What can hang from each mark
H: X
S: P
M: R
Y: A F
A: Y
J: A X
X: G H J S
B: F N
F: B R
N: D
Z: D
D: N
R: F M
P: S

Each row was made from one small tree. Brackets hold a mark, then the marks that hang from it, in alphabetical order. Every link used is in the known rows. Write each row's tree.
Known rows
(H (X (J (A Y)))): -77 -8 105 15 121 -248 -4 196 138 127 -61 -166 -191 -186 162 139 -195 186 131 -33 -161 98 -86 81 -53 76 -17 -83 121 -97 21 37 60 -50 107
(N D): -7 -4 -30 18 40 37 53 -5 -148 -114 -41 102 42 50 -63 -13 102 79 88 -49 58 -87 0 39 -37 -8 -31 -7 96 21 28 103 -41 62 -128
(R M): 35 103 5 74 -10 -49 37 -188 -125 13 -62 -56 37 -11 -3 11 -42 57 -67 14 84 -103 -12 -72 78 -25 -24 79 -70 -89 17 33 -113 -129 25
(J (A Y) (X G H S)): -152 135 175 -177 175 -443 76 305 286 224 -245 -133 -155 -363 65 42 -414 433 141 -149 -276 39 -41 -10 -51 348 -81 -100 162 -30 34 51 151 -3 199
(F (B (N D)) (R M)): 42 46 -1 339 -49 92 23 -277 -314 -116 -54 -48 60 130 -80 210 147 386 -112 -81 306 -394 -121 -22 95 -148 -148 165 -86 -68 18 311 -291 -77 -106
(J A X): -195 -6 93 -49 118 -175 9 109 6 103 -13 -10 -84 -158 37 51 -245 130 -4 -122 -113 61 1 -10 27 167 -11 -55 82 70 47 -33 67 21 119
(M R): 25 108 32 122 -52 -27 66 -146 -93 26 -107 -95 43 24 39 32 -89 39 -88 -17 79 -72 -82 -59 87 -39 20 63 -31 -90 -11 14 -43 -53 -3
(Z D): 3 19 -23 -4 98 68 48 1 -136 -82 -44 98 66 36 -85 -8 61 109 36 -54 13 -59 -37 59 -20 -32 -13 -49 152 49 -30 84 -79 125 -79
(R (F (B (N D))) M): 64 114 10 235 -139 -11 -3 -366 -318 -77 -119 -48 43 71 -42 153 114 272 -55 -159 201 -341 -57 -47 84 -134 -212 195 10 -176 8 254 -222 -139 0
(X H (J (A Y)) S): 6 53 224 -21 171 -437 59 230 321 226 -120 -290 -257 -354 167 131 -229 380 284 -30 -315 47 -55 73 -76 160 -4 -140 120 -149 8 84 129 -50 156
(P S): 25 40 11 -76 29 -83 89 22 142 -42 -13 -41 -27 -116 -75 -27 6 102 67 40 -57 -58 27 -13 -86 62 3 16 -114 3 79 -109 -27 57 -6
(X G H J (S P)): 95 360 78 -270 174 -555 157 320 520 219 -235 -283 -142 -355 83 -77 -145 494 439 93 -408 -72 -64 80 -204 275 -94 -186 77 -252 -69 23 94 -27 277
(H (X G (J (A Y)) (S P))): 25 168 70 -142 166 -467 59 340 377 167 -212 -223 -218 -405 149 56 -256 429 263 24 -306 5 -121 60 -180 242 -79 -134 87 -151 4 -16 105 -35 190
(J A (X G S)): -141 145 67 -168 169 -328 74 217 198 160 -146 -64 -113 -295 46 -12 -312 322 102 -81 -225 5 -29 -9 -78 311 -74 -104 109 26 2 -25 106 -9 206
(B (F (R M)) N): 106 59 -51 232 -135 1 -39 -314 -169 -184 -156 -10 167 152 59 102 -60 310 -55 -71 166 -298 -190 23 -21 -173 -146 182 -49 -128 64 148 -183 -67 -101
(J X): -142 118 -21 -132 57 -114 65 94 51 71 -49 22 -16 -57 -50 -54 -116 40 -24 -49 -76 11 -3 -17 -42 168 -57 3 37 35 -8 -53 73 42 62
(X G): -27 108 16 -104 21 -101 46 92 109 40 -96 -37 32 -23 15 -51 -68 113 101 -6 -57 -14 -12 29 -20 73 -33 -51 75 -58 -35 56 -29 -49 110
(X G H (J A)): -119 132 218 -90 172 -382 75 222 256 227 -90 -261 -117 -139 178 61 -218 324 362 -50 -289 90 -19 142 7 116 -2 -206 228 -209 -50 163 -1 -106 305
(D N): -2 2 13 -31 64 96 -22 -69 -95 -81 -18 76 51 88 -31 22 76 65 56 -78 -12 -60 -28 86 2 -110 4 1 134 15 -3 113 -31 104 -105
(Y A): -84 -48 142 54 -60 -90 -64 118 -49 12 -33 -4 -58 -125 76 61 -80 47 -9 -61 -54 43 4 -9 63 46 -22 99 40 104 59 9 84 -64 -73
(R F M): 90 140 28 150 -147 -86 4 -347 -192 11 -130 -89 51 -21 31 64 -55 97 -96 -46 103 -193 -24 -87 84 -75 -103 160 -55 -180 8 85 -126 -215 96
(A (Y (F (B (N D)) R))): -28 -217 139 216 -183 17 -73 -64 -175 -71 -71 -28 -22 -156 30 243 -9 284 -62 -162 240 -188 -138 -13 64 -109 -68 185 16 -3 195 268 -105 -16 -273
(Y A (F (B N) (R M))): -71 -82 183 306 -258 -9 -124 -183 -287 -48 -66 -60 -8 -184 106 266 -25 390 -109 -109 249 -264 -159 -45 143 -108 -157 313 -46 18 181 285 -182 -195 -235
(H (X (J A))): -70 46 66 -3 140 -223 11 168 139 121 -41 -153 -172 -139 149 100 -162 177 145 1 -172 90 -74 92 -70 77 -23 -104 115 -104 -18 16 43 -53 146
(F B): -39 -51 3 94 -38 71 -42 4 -54 -14 53 -15 -56 30 -54 142 141 144 0 -71 87 -93 -12 -4 31 -47 -82 43 -15 8 -5 125 -111 -2 -16
(A Y): -25 -155 126 58 -62 -72 -39 83 -2 15 -56 -41 -62 -137 30 108 -90 31 -40 -106 35 18 -29 -28 49 -6 25 65 14 15 105 50 53 8 -105
(A (Y F)): -32 -201 149 73 -167 -49 -81 6 -52 4 -68 -35 -44 -227 75 147 -104 104 -40 -112 113 -21 -82 -32 47 -40 -1 137 21 -5 191 115 4 -30 -198
(R (F (B N)) M): 63 112 24 230 -146 -25 -23 -364 -263 -34 -103 -85 29 52 -22 157 83 247 -83 -143 178 -310 -54 -56 98 -132 -201 198 -25 -185 -1 221 -209 -162 42
(X G J): -83 74 110 -79 61 -241 72 161 164 128 -24 -183 -71 -105 113 19 -69 131 251 -9 -150 20 -38 116 -31 56 2 -101 134 -136 -28 93 -15 -88 168
(A (Y (F B (R M)))): -18 -183 163 226 -219 -15 -84 -112 -145 -4 -73 -96 -39 -212 64 256 -87 242 -126 -102 236 -158 -127 -69 110 -95 -41 209 -72 -37 200 214 -129 -124 -189
(X G H (J (A Y)) (S P)): 43 196 216 -184 186 -633 95 373 490 248 -234 -327 -216 -494 159 46 -288 571 429 -5 -416 -22 -73 66 -134 275 -47 -194 112 -217 17 59 117 -36 260

Write each row's tree
-22 144 83 -101 171 -404 67 305 333 181 -194 -219 -223 -323 164 76 -262 375 230 8 -269 41 -121 80 -153 217 -74 -124 147 -142 -25 41 97 -79 195 -> (H (X G (J (A Y)) S))
-59 181 18 -116 123 -264 71 224 238 135 -122 -160 -116 -107 112 12 -143 215 207 32 -194 56 -84 106 -115 126 -73 -110 147 -163 -64 46 27 -74 197 -> (H (X G J))
51 274 -83 -183 135 -244 87 219 319 105 -238 -89 -99 -167 41 -65 -159 306 138 80 -198 -15 -89 29 -195 230 -134 -79 80 -114 -92 -10 69 -37 166 -> (H (X G S))
82 5 -76 204 -99 48 -21 -223 -211 -268 -151 89 178 193 16 85 30 337 45 -117 169 -309 -185 87 -85 -167 -154 138 49 -71 80 201 -152 36 -204 -> (B (F R) (N D))
-90 -141 190 259 -276 6 -145 -69 -188 -20 -20 -54 -42 -230 126 266 -49 318 -93 -66 189 -160 -138 -42 111 -79 -103 263 -49 76 182 224 -127 -186 -204 -> (Y A (F B R))
-30 -220 156 200 -216 2 -94 -47 -98 -9 -49 -75 -48 -209 63 251 -70 221 -99 -108 206 -121 -126 -46 82 -84 -33 180 -47 -6 190 198 -87 -78 -196 -> (A (Y (F B R)))
-226 61 208 -132 139 -365 40 268 167 200 -181 -103 -100 -241 73 68 -393 329 107 -197 -204 86 -14 6 38 262 -43 -87 188 -26 56 84 96 -6 190 -> (J (A Y) (X G H))
-22 -175 139 238 -189 2 -64 -128 -221 -67 -96 -48 -11 -156 28 247 -19 301 -89 -156 268 -225 -139 -39 89 -114 -77 211 -10 -35 199 281 -142 -62 -264 -> (A (Y (F (B (N D)) (R M))))
-118 66 63 -93 155 -262 43 152 120 127 -78 -45 -135 -279 34 24 -267 243 30 -77 -181 17 -25 -28 -65 256 -51 -66 57 64 22 -69 121 24 124 -> (J A (X S))
-89 -132 169 270 -238 28 -121 -93 -277 -94 -47 -1 -12 -157 89 257 28 390 -52 -134 227 -242 -151 3 92 -99 -153 274 20 69 182 302 -140 -110 -293 -> (Y A (F (B (N D)) R))
99 58 -72 242 -103 23 -4 -317 -268 -265 -185 65 194 191 14 86 7 365 13 -111 212 -360 -193 53 -46 -174 -169 178 19 -108 86 222 -210 -25 -193 -> (B (F (R M)) (N D))
50 109 50 218 -165 -9 22 -252 -169 15 -126 -129 22 29 41 140 -32 141 -108 -93 134 -179 -97 -74 106 -101 -80 141 -29 -151 -23 112 -108 -115 37 -> (M (R (F B)))
65 106 34 218 -171 -34 -28 -343 -230 0 -93 -96 17 -6 -4 162 40 195 -98 -91 161 -257 -37 -93 108 -108 -159 184 -65 -171 1 175 -204 -218 82 -> (R (F B) M)
-241 -70 201 -73 15 -277 -16 180 44 134 -122 -60 -91 -331 103 116 -366 287 43 -207 -79 34 -60 -13 41 196 -36 -2 148 25 156 92 49 -36 55 -> (J (A (Y F)) (X G))
-39 -40 -28 121 15 103 -11 -26 -178 -122 19 58 -9 135 -104 131 247 252 61 -167 142 -215 -33 61 3 -82 -154 56 89 3 -3 242 -136 106 -141 -> (F (B (N D)))
-15 -179 155 231 -202 -14 -79 -128 -170 -30 -81 -83 -26 -174 50 248 -55 273 -117 -138 246 -195 -140 -51 101 -108 -67 217 -44 -42 191 248 -129 -82 -219 -> (A (Y (F (B N) (R M))))
-34 391 -42 -340 150 -402 151 269 377 168 -254 -72 -37 -247 -63 -160 -217 375 182 10 -295 -66 -31 -24 -174 372 -151 -90 50 -90 -61 -65 126 53 217 -> (J (X G H (S P)))
-117 -217 247 120 1 -209 -50 85 -5 104 59 -188 -171 -267 198 222 -151 131 142 -106 -65 60 -62 74 54 -38 69 -32 100 -57 138 108 12 -73 -6 -> (X (J (A (Y F))))
48 112 33 233 -135 7 40 -269 -244 -49 -146 -81 48 85 9 132 32 198 -66 -150 168 -245 -110 -37 87 -116 -111 143 33 -152 -15 182 -124 -56 -33 -> (M (R (F (B (N D)))))
42 41 14 333 -67 77 -1 -272 -243 -63 -32 -99 40 103 -45 212 99 348 -156 -57 280 -349 -125 -40 111 -147 -135 167 -130 -85 -2 257 -268 -102 -43 -> (F (B N) (R M))
-128 -139 159 150 -216 0 -145 -9 -192 -47 -14 11 -57 -176 88 213 43 297 10 -165 131 -135 -97 8 76 -62 -156 237 77 70 169 241 -75 -63 -260 -> (Y A (F (B N)))
53 114 43 229 -149 -6 23 -267 -194 -9 -133 -117 33 67 30 140 -6 173 -92 -131 145 -214 -106 -52 101 -115 -103 147 3 -159 -27 147 -109 -78 7 -> (M (R (F (B N))))
18 127 161 -51 206 -403 76 192 318 220 -95 -272 -228 -288 151 79 -183 364 308 26 -330 36 -43 87 -103 165 -19 -172 111 -160 -41 58 107 -56 206 -> (X H (J A) S)
-88 21 207 14 151 -287 30 130 149 185 3 -224 -147 -116 160 115 -151 211 263 -43 -229 103 -8 109 23 40 36 -157 148 -151 -11 107 25 -58 197 -> (X H (J A))
-82 -175 259 204 -25 -217 -36 -19 -63 106 30 -225 -143 -269 205 246 -186 181 75 -74 -1 -7 -94 42 96 -65 67 13 29 -90 145 131 -50 -150 13 -> (X (J (A (Y (F (R M))))))
89 8 -51 191 -129 24 -55 -221 -105 -191 -124 16 146 158 61 94 -41 285 -17 -78 131 -247 -185 57 -59 -163 -135 148 -17 -83 56 128 -126 -7 -117 -> (B (F R) N)
-107 158 161 -219 168 -511 70 343 329 206 -259 -135 -150 -444 48 22 -414 489 171 -131 -307 0 -43 -34 -75 373 -83 -104 106 -40 67 -9 162 35 193 -> (J (A Y) (X G H (S P)))
17 -29 -5 283 -42 129 -1 -146 -225 -129 -6 -11 40 135 -75 202 179 350 -68 -91 246 -321 -113 28 42 -133 -128 110 -37 -5 4 283 -212 16 -126 -> (F (B (N D)) R)
58 280 -29 -205 154 -412 103 299 400 146 -206 -191 -164 -307 95 -34 -160 373 267 96 -293 -30 -116 70 -231 244 -114 -124 63 -177 -59 -44 88 -32 198 -> (H (X G J (S P)))
56 274 155 -213 216 -599 115 334 489 244 -206 -305 -188 -426 146 -4 -239 558 453 45 -431 -35 -60 83 -157 277 -60 -232 107 -227 -36 31 90 -39 312 -> (X G H (J A) (S P))
-55 -222 149 118 -189 -10 -99 10 -78 -5 -39 -43 -69 -213 48 217 -37 174 -41 -145 151 -68 -85 -33 62 -61 -43 152 16 0 187 178 -51 -31 -205 -> (A (Y (F B)))
44 90 62 -69 151 -398 25 272 298 139 -143 -198 -238 -388 136 90 -212 349 192 32 -264 12 -114 42 -171 186 -56 -97 34 -116 29 -53 125 -4 112 -> (H (X (J (A Y)) (S P)))
-89 269 73 -260 213 -462 96 284 333 200 -222 -104 -105 -341 30 -56 -349 467 201 -61 -330 -11 -21 -14 -110 376 -106 -151 95 -50 -11 -45 121 34 270 -> (J A (X G H (S P)))
-77 218 139 -145 128 -338 115 214 295 204 -114 -241 -67 -67 113 -11 -122 260 354 -4 -259 51 -21 139 -42 115 -36 -161 195 -232 -83 151 2 -90 271 -> (X G H J)
27 326 94 -215 178 -457 166 273 462 242 -209 -285 -151 -243 103 -51 -157 416 396 65 -362 -14 -58 111 -168 243 -87 -179 158 -237 -114 103 78 -86 279 -> (X G H J S)
-127 -228 244 162 5 -177 -62 72 -42 77 69 -178 -182 -220 171 266 -74 211 153 -159 -23 -10 -76 92 65 -69 16 -14 121 -58 130 183 -30 -35 -38 -> (X (J (A (Y (F (B N))))))
-123 -10 190 -17 106 -284 32 174 128 149 -3 -202 -120 -181 178 94 -163 193 262 -54 -181 58 -36 117 16 59 33 -147 166 -108 8 105 -18 -105 209 -> (X G (J A))
